Each row was made from one path, in order. Every step used is in the known rows, and no mark comes twice. Write each row's path.
Known rows
S-T-R: [-21  25  20  -5  43   9   2  -4 -21 -14 -18 -41 -25  11  40 -19 -18 -33
  29  -7  17  16  36  36 -29  -6  41  -6 -18 -17  -5 -11  41  34 -10  21
   2  -3 -17  26  10]
T-R: [-15   9   7  -6  30  -4  21  -3  -9 -25  -6 -30 -13   3  29  -4   4  -8
  23  -1  37  16  17  38 -29 -19  19  25 -12   6  11 -16  16  23  12   3
 -26  -4 -17  12  13]
S-P: [  1  -3 -22  -6   4  -1 -23  25 -14  22   8  10  -2   2  17  -9  32  -9
 -10  -9 -18  21  16   1   6  17  17  26 -16 -27 -24   4  30 -16  -4  21
 -37  -1 -11   0 -45]
T-Y-A: [ 31  12   9  36   8  14  -8   5  15  -6  -8 -26  -4 -25  -7 -10 -12  25
  53 -25  32  45   9 -17  12  -5  -7  23  -1  30  54 -22 -17  24  25 -16
   8  23   8  11 -20]
J-A-R-P: [-30 -28   1 -11  -9  25 -38   4 -37   6  25  27  59  -3  -2   1 -20 -52
   7  29  67 -23  54 -31 -24 -12  38  -4 -13 -21 -40 -26   0  79  -2   7
  20   4 -26 -27 -22]
P-S-T-Y: [ 24  13  20  56  18  36 -30 -18  27  19 -28 -37 -44  -7   5  -3 -30   8
  31  16  27  59  90   8  23  -5  21 -22 -27 -35  -4 -28  36  14 -12  22
  33  14  -3  25   1]
T-R-A-S: [-23  -5 -27  50  45 -24  16 -19   4 -13  -4 -37   7 -25  29 -40  15  -8
  46 -35  28   9  -9  27 -39 -12  -7  27 -23  14  23 -21   4  24  29  22
 -22   0   3 -34  19]
A-R-P-S-T-Y: [ 11  -3  27  45  17  55 -67  -9   8  20  -8 -31 -25   9  19   8 -54 -17
  28  29  61  57 114  -1   7 -16  48 -21 -38 -48 -27 -24  47  62  -9  42
  32   8 -25   2   1]
W-J: [-19  -9  -2   1   2 -19 -23   7  34   4  -7  -2  22 -15  -4 -19  -2  18
  -6 -12 -26  20  -8 -15   0   1  -4  15 -26  11  39  -2 -13   8  27 -11
   5 -31 -13   2  18]
J-P-S-T: [ 41   2 -25  45   9  30   5 -21  -9  36  -9   2 -29  -1   9  -4 -18 -22
  -4  16  10  20  77  19  38   7   7 -42 -27 -88 -26   3  31   7 -22  26
   6  11  11  17 -16]
P-S-T-Y-A: [ 44  15   9  66   8  28 -26 -16  15  12 -23 -37 -25 -28  13 -28 -36  -3
  76 -25  27  57  62 -20  30   5   7 -15 -10 -22  27 -45   7  24   2  11
  24  25   6  32 -16]
W-R-A-S: [-16  -7 -19  35   6   1   7 -25 -11  -8  17  -1  29 -58   0 -48  37 -19
  27 -58   9  -6 -21 -12 -27   1 -15  25 -16   4  13   5  -8  15  16   7
  17   9  12 -56   8]
J-P-S-T-R: [ 22  14 -13  35  38  23  24 -20 -19   9 -16 -25 -38   3  42 -10 -15 -26
  21  11  47  35  86  55   6 -12  27 -10 -39 -70 -13 -15  41  30  -4  27
 -20   5 -10  28   0]
Y-A-S: [ -3 -17 -23  64   7 -11   9 -12  -3   8   2 -17  43 -22  -7 -43   4 -15
  68 -42 -10  10 -35  -3 -15   6 -30  24  11 -11  33 -11 -29  31  11  27
  -2  -9  20  -5  -4]
J-P-S: [ 46 -20 -41  52 -10  20  27 -18   5  29   2  20 -14 -13   4   9   6  10
 -10  20  38  21  65  27  43  -7 -17  -6 -26 -64 -10  -6  -1 -10   6   4
 -29   7   7   3 -11]
Y-P: [-32  22 -17 -24 -29  -2   1 -19   9  21   5  49  24  11   2 -14 -34  15
  -6  36   4 -11  -4   8  23 -18 -14   4 -30  22 -17  -6  17  12  -7  -2
 -11  13  -9 -15 -15]
T-R-A-S-P: [-21  -8 -45  39  42 -27 -10   6 -14  10   5 -24   2 -21  36 -48  45 -19
  35 -39   5  27   8  21 -32   7   8  52 -37 -19  -5 -16  33   7  22  41
 -54  -3  -9 -33 -32]
W-Y-T-R-A-S: [-50  -5  -4  60  31 -21  11 -43 -19 -43  34 -48  20 -70  -7 -53  35 -29
  33 -36  33  29   0  -6 -28  -6   4  35 -18  18  68  -5 -18  59  42  -1
  12 -15  13 -36  41]
Y-A-R: [ 19 -22  -8  17  12  24 -13  10 -37 -11  14 -13  17 -31  17 -27 -14 -23
  49 -54  36   2  21 -43   0 -10  28  10   5  -8  -1   5 -24  52  -6  -9
  10  21   2  -4  -5]
A-R-T: [  9 -10  -6  20  -5   5   7  -7 -36 -12  14   5  14 -16 -14 -39 -18 -39
   0  -7  22  35  13   2   5 -38  80  -5 -18  -7 -18  18  25  57   3 -13
  19  -4 -25 -22  26]
Y-A-R-P: [  3 -16  -3   0  -7  22 -53  13 -37  -7  31   5  48   8  21  -6 -41 -37
  30  -9  45  -6  12 -31  -6  -5  20   3 -10 -10 -10  -9  -8  72  11  27
  -6   2 -15 -23 -14]
W-J-A-S-P: [-47 -32 -43  43  11 -26 -21  13   5  50   0  13  61 -39 -18 -50  48 -29
  27 -13 -21  24  15 -11 -30  18   5  53 -29 -42   2 -26  -1  28  10  22
 -11 -31 -11 -12 -44]
J-P-S-T-Y: [ 40  15   2  65  24  45  -8 -13  20  34 -19 -17 -50  -4  -1  12 -23  18
  10  26  41  70  97  30  35 -15  12 -15 -40 -57   9   0  43  19  -2  16
  17  20   2  17 -16]
P-S: [ 22 -19 -16  36 -16   7  -1 -25  15  13  -7  -5 -12 -18  14  -8  -5  -6
  20   3  16  12  52   1  24   1  -8 -18  -6 -39 -23 -39  -4 -16  -3  13
 -10   1   3  13  14]
J-T-Y-A: [ 29  32  13  57  21  14  -3   6  15  -4  27  -9 -13 -40  -3 -24 -14  22
  64 -17  29  74 -10 -29  38 -10 -25   8  11   5  46 -13   0  27  30 -12
   5   7  27   5 -25]
Y-P-S: [ -7  -1 -34  13 -43   6   2 -41  27  31  -7  40   9  -5  18 -19 -35   8
  15  36  25  -2  49   7  45 -13 -19 -14 -32 -21 -36 -44  15  -4  -6  13
 -14  11  -3  -3   0]
P-S-T: [ 23   3  -4  33   4  19 -21 -26  -1  22 -18 -18 -27  -6  19 -22 -25 -35
  24   0  -6  10  66  -3  25  14  20 -53 -12 -63 -36 -27  26   0 -30  33
  21   2   1  27   6]
Y-T-R: [-24  15  14  -5  20  -1  24  -6 -26 -36  27 -34   1 -23  -2 -25  -5 -14
  31   9  43  30   7  42 -11  -6  24  20  -5   6  38 -25  -1  69  12  -9
 -15  -9  -3   9  29]
Y-P-S-T-R: [-23  27  -6   7  11  13   3 -39  -4   7 -20 -11 -22   9  50 -31 -46 -27
  43  25  35  16  76  40  10 -17  24 -20 -44 -33 -33 -47  52  32 -16  31
 -13   8 -23  24   7]

Write each row's path
[  0  26  -3   1  48 -10 -11 -12 -16 -24 -14 -43 -38 -18  47 -36 -12 -26
  33 -34  25   1  29  -1 -13  -4  32 -25 -27  16   2 -26  32  17  10   7
  -5  26  -8 -14   6]  S-T-R-A
[-18 -18 -36  43  13 -11 -16  13 -10  36   3   2  21   1   4 -25  40 -19
  17 -15 -27  26  -4  20 -18  17  -2  44 -19 -48 -20   9  25   4  -3  54
 -32 -19  -4 -13 -38]  A-S-P
[  1  33 -11  18  47 -19  16 -10  -3 -26  27 -15 -31 -39  43 -36   6  -3
  32 -25  41  25  -3  -6  12 -14  -4  -8 -11  13   7 -22  24   8  33  -9
 -30   6  15 -28   9]  J-T-R-A
[ -1  -8  -6  21  -8   1 -17 -26   6  -6   5 -14  10  23  44   6 -28 -21
  29  37  59  17  57  39  -1  -7   4  -3 -29 -36 -23 -66  22  24  24  45
 -42 -15 -26   5  16]  T-R-P-S
[-25  52   7  -4 -43  19  16 -37   7  -3  11  47  31 -27 -27 -32 -32  15
  -3  37  42  61   8  29  23 -56  34  29 -57  47  18   1  53  50  18 -32
  33  17 -33 -29  -4]  W-R-T-Y-P
[ -1  13 -12  -2  34 -20   7 -10  -3 -30  -4 -34 -25 -28  42 -23   7  -3
  25 -31  44   0  14   4 -17 -12  11   6 -24  36  16 -32  10   5  31 -10
 -26  24  -6 -25  11]  T-R-A
[ 20  25  15  41  -5   0   8 -11  20  -9  -5 -14  -8  -8 -33 -15 -19  18
   3  26  27  80  11  25  13 -37  46  12 -24  30  34  -3  34  33  31 -18
  22   0 -19  -8  14]  R-T-Y
[-24  -6 -43  44  32 -23  -7   3 -22   1  30 -28  13 -40  10 -64  41 -28
  41 -29  12  37  -1  27 -15  11  14  45 -31 -20  16 -21  20  47  22  34
 -44  -6   3 -39 -17]  Y-T-R-A-S-P
[ 16   3 -36  88   5 -15 -10   4  -1  25   5 -15  31 -25 -18 -58  19 -17
  56 -26  -8  90 -10  22   0  -4  26  56 -28 -19  28  -8  31  41  29  30
 -18 -11  -9 -13 -42]  R-T-Y-A-S-P
[-29  12  10 -19  11  -8 -18  -2 -15 -21  15 -12  27  40  32  14 -25 -19
  11  39  47   3   8  41 -31 -11  15  18 -28   3   5 -30  30  44  28  35
 -36 -18 -31  -7   6]  T-R-P
[-32  47  12  -2   0  31 -25 -17  22  29 -15  18 -10  16  -5 -12 -58  24
  11  48  16  35  37  13  25 -26  12  -4 -45  17   4  -7  56  35 -14  10
  31  24 -14   0 -24]  S-T-Y-P
[  8  18 -16  49 -45   3   8 -51  39  25  -9  29   3 -12 -12 -30 -49  22
  21  55  45  65  59  32  59 -44  20  -5 -52   5  -8 -47  42  24  15  -3
   3  12 -21 -10  11]  R-T-Y-P-S
[-19 -18  17   9 -11  24 -57  -3 -48 -28  39   1  48 -11  14   1 -19 -49
   9 -19  49   5  28 -63 -10  -4  31  15 -10  -4  16  12 -13  70  26  12
  22 -10 -15 -20  -6]  W-Y-A-R-P
[-11  32 -27   8  18  -5  -9 -44   2  -2 -17 -10 -28 -22  59 -53 -38 -19
  43  -4  41  -2  67   7  22 -15  15 -32 -52   1 -24 -60  45  16   2  13
 -16  36 -13 -17   6]  Y-P-S-T-R-A
[  6  32  25  45  30  21  -1   0  29   7  27  -3 -29 -19  -8   5  -6  32
  19  21  28  76  12   1  31 -19 -12   6   0  -1  22   8  30  18  20  -5
   9  -8  20  -3  -9]  J-T-Y
[-36  17  17 -16  -1  -3 -16  -4 -25 -32  44 -17  38  17   2  -9 -26 -26
  17  48  53  17   0  43 -12  -2  17  15 -19   4  27 -36  14  86  27  28
 -25 -18 -18 -11  15]  Y-T-R-P
[  1  12  -2  99  29   8   7 -11  23  14  22 -17  21 -35 -13 -39  -4  14
  87 -23  13  74 -26  -4   9 -12 -39  31   9 -14  48  -6  -5  46  27  22
   6 -16  36  -6 -11]  J-T-Y-A-S
[ -9  18 -10   3  27 -16  12 -13 -17 -45  23 -37 -13 -48   7 -46   1  -9
  31 -20  50  13   4   7   4  -1  16   1 -17  33  39 -36  -4  48  29 -19
 -18  19   5 -28  26]  Y-T-R-A
[  2  -9 -28  70  21   0 -22  18   6  32  -1 -19  19 -20  -1 -35  30   1
  60 -35  -1  68   5   4 -10  10  -6  65 -19 -24  27  -9  12  25  17  41
 -26  -3   4  -4 -56]  T-Y-A-S-P
[-27 -18  -6  71   4  -8   2 -28 -16 -15  14 -22  46 -48 -12 -35  26 -28
  45 -50  -8  21 -19 -39 -17   7 -21  40  10  -3  56  14 -37  29  27   8
  30 -24  18   0   4]  W-Y-A-S
[  6   0 -17  50 -32  23  -4 -42  19  23  -4  28   2 -22   0 -33 -57  10
  24  43  69  67  85  18  49 -57  44   2 -57  -8 -23 -33  41  51   4  -6
  12  14 -31 -19  15]  A-R-T-Y-P-S
[-14 -15 -33  55  22 -20   0 -17  11  11   1 -13  19 -29   0 -40  13  -4
  30 -36  -3  -6 -22  -7 -15   0 -21   9 -12   7  13  -7  -5   5  17  21
  -2   4  17 -46   8]  R-A-S
[ -2 -46 -15  26 -21  25 -35 -20 -20  20  18  23  42 -17  11  -4 -25 -52
  26  33  77 -11 100 -26   6  -5  28 -22 -17 -59 -56 -64  -4  54  -6  20
   6   4 -21 -13  -8]  J-A-R-P-S
[ 20   1  22  35  37  53 -42  11 -27  -2  -3 -39 -15 -30  14 -23 -33 -18
  62 -43  46  47  59 -37   0 -16  47   2  -9  -9  15   8   7  76 -10   2
  40  27  -4   7 -14]  S-T-Y-A-R
[  8 -13   4  24   5  38 -64 -15 -23  22   2 -10   1  19  34 -12 -52 -58
  19  18  27   8  90 -15  12   4  46 -51 -30 -79 -63 -26  39  50 -26  60
  17  -3 -19   2   3]  A-R-P-S-T
[ -5  15 -17  16 -19  18 -18 -42   9  39 -17  24  -9   3  21 -33 -51 -23
  22  29  -2   1  66   0  43  -1  10 -46 -34 -48 -49 -33  42  11 -32  32
  14  14  -4  11  -7]  Y-P-S-T
[  6 -36  -9  28 -16  27 -44 -14  -7  11  18   5  18  11  27   5 -38 -31
  13  23  58   4  77  -6  11  -6  20 -16 -26 -58 -52 -35  10  38   0  41
 -10  -6 -19 -15  11]  A-R-P-S
[-26   6  18  68  36  27  -9 -16  12  30 -23 -25   7 -25 -33 -24  -9 -15
  54  13  24  43  57   7 -28  -9  20   6 -12 -22  15 -19  21  58 -12  14
  59   8   3  10 -18]  J-A-S-T-Y
[-21   4   0  46  30  10 -15 -14  -8  24 -13 -23  10  10  -4 -32 -13 -36
  32 -11 -35   9   3  12 -22   8  11 -14  -9 -47 -10  12  24  30 -24  53
  31 -16   6   3   2]  A-S-T
[ 16  13 -17  26  35  -6 -12 -30  -2 -16 -18 -47 -46 -31  56 -42 -13 -30
  45 -31  37  10  69   3   4  -1  27 -34 -32 -14 -14 -53  31   5   7  13
 -13  26  -5  -4  16]  P-S-T-R-A
[ -2   9 -15  33 -31  21  -7 -37  48  32 -15  24  -9 -10   7  -4 -41  38
  25  49  50  43  71  19  46 -28 -17   5 -43  -3 -11 -47  22   9   5   5
  -6  17 -12  -1  -2]  T-Y-P-S
[-59   5   6  20  30   2 -17 -20 -28   6   4 -15  57  22  14 -23 -22 -69
  50  36  43  -3  36  31 -59  -3  29   2 -25 -36 -17 -52  34  83   2  57
   6 -19 -24  -2 -11]  J-A-S-T-R-P
[-29  14   9   8  25 -17   4 -29 -31 -59  35 -43 -15 -71   6 -37  24 -23
   9 -31  54  25  21 -25  -1  -3  23  12 -14  41  63 -16 -13  42  44 -35
   8   7   5 -27  36]  W-Y-T-R-A
[ -3   5 -12  58  26   6 -13 -12 -18  20 -11 -28  27 -11   0 -55 -15 -46
  72 -40 -33  10 -10  -7 -13  16  -2 -12   3 -37  12  -2   2  40 -15  43
  29  -3  16  10 -13]  Y-A-S-T
[-47  34   3  34  12  25 -20 -26  26  43 -16  13  11  11  -8 -22 -50  19
  33  41   7  43  25  29   6 -29   1  13 -48   7   7   0  50  55 -12  32
  33   9 -10 -11 -16]  A-S-T-Y-P
[-38  36 -13  39  15  13 -26 -31  30  34 -17   8   0 -10  -1 -39 -48  23
  37  20  14  32  23   5  14 -27  -6   1 -54  25  11 -11  47  42   1  24
  27  26  -2 -38 -16]  R-A-S-T-Y-P
[  5  13  14   6 -22  37 -44 -30 -23   9   9   6  14  -2  23 -14 -27 -59
  10  10  17   6  66   0   7  15  23 -36 -30 -68 -45 -27  42  24 -17  47
  24  -4 -17   3  -3]  W-R-P-S-T
[-32  -2 -24  52  34 -23  17 -26  -9 -23  21 -43  15 -45  -2 -60  13 -14
  56 -23  30  17 -15  27 -23  -5  -3  21 -16  11  48 -28 -10  61  28  14
 -13  -1  12 -40  30]  Y-T-R-A-S
[ 30  32  19  40  23  26 -26   1   2   1 -17 -39 -16 -18  -2 -23 -31   0
  64 -26  12  48  25 -21  15   0  13  -6  -3   7  44 -15   9  35   4   0
  30  26   7  21 -26]  S-T-Y-A
[-27  15   7  32  30  -1 -31 -12 -27  -6   5 -36  46  30  33 -29 -41 -54
  72   1  22  14  -2  29 -40   4  12   9 -23 -26  15 -32  27  74  17  71
 -13 -20 -16   1  -7]  Y-A-S-T-R-P
[-14  32  10  14  45  -2  32  -3  -6 -19  28 -11 -19 -10  36 -17   4  -8
  33   4  35  43  -1  24  -3 -18   2   8   0 -21   1  -5  30  25  16   7
 -31 -21  10  10   9]  J-T-R
[-28  28  20 -19  26   8 -36  -4 -23 -10   5 -25  13  50  39   4 -42 -46
  15  34  29   7  25  36 -32  -2  34  -9 -32 -18 -12 -26  50  54   6  52
 -13 -13 -29   5  -2]  S-T-R-P
[-30  32   0  -2 -13  17  -9 -13  33  21  -4  29   4   9  -8   3 -40  47
   8  47  32  34  24  17  25 -35  -9  25 -40  40  15  -8  30  28  12  -8
   5  21 -17 -13 -18]  T-Y-P
[ 25  -3 -27  46  11  14 -16 -15  12  40 -11   2 -12 -11  10 -21 -19 -10
  -7   4  -4  35  71   7  38   7   4 -29 -48 -80   4   1  19  10  -3  19
   8 -12  -1  19   1]  W-J-P-S-T
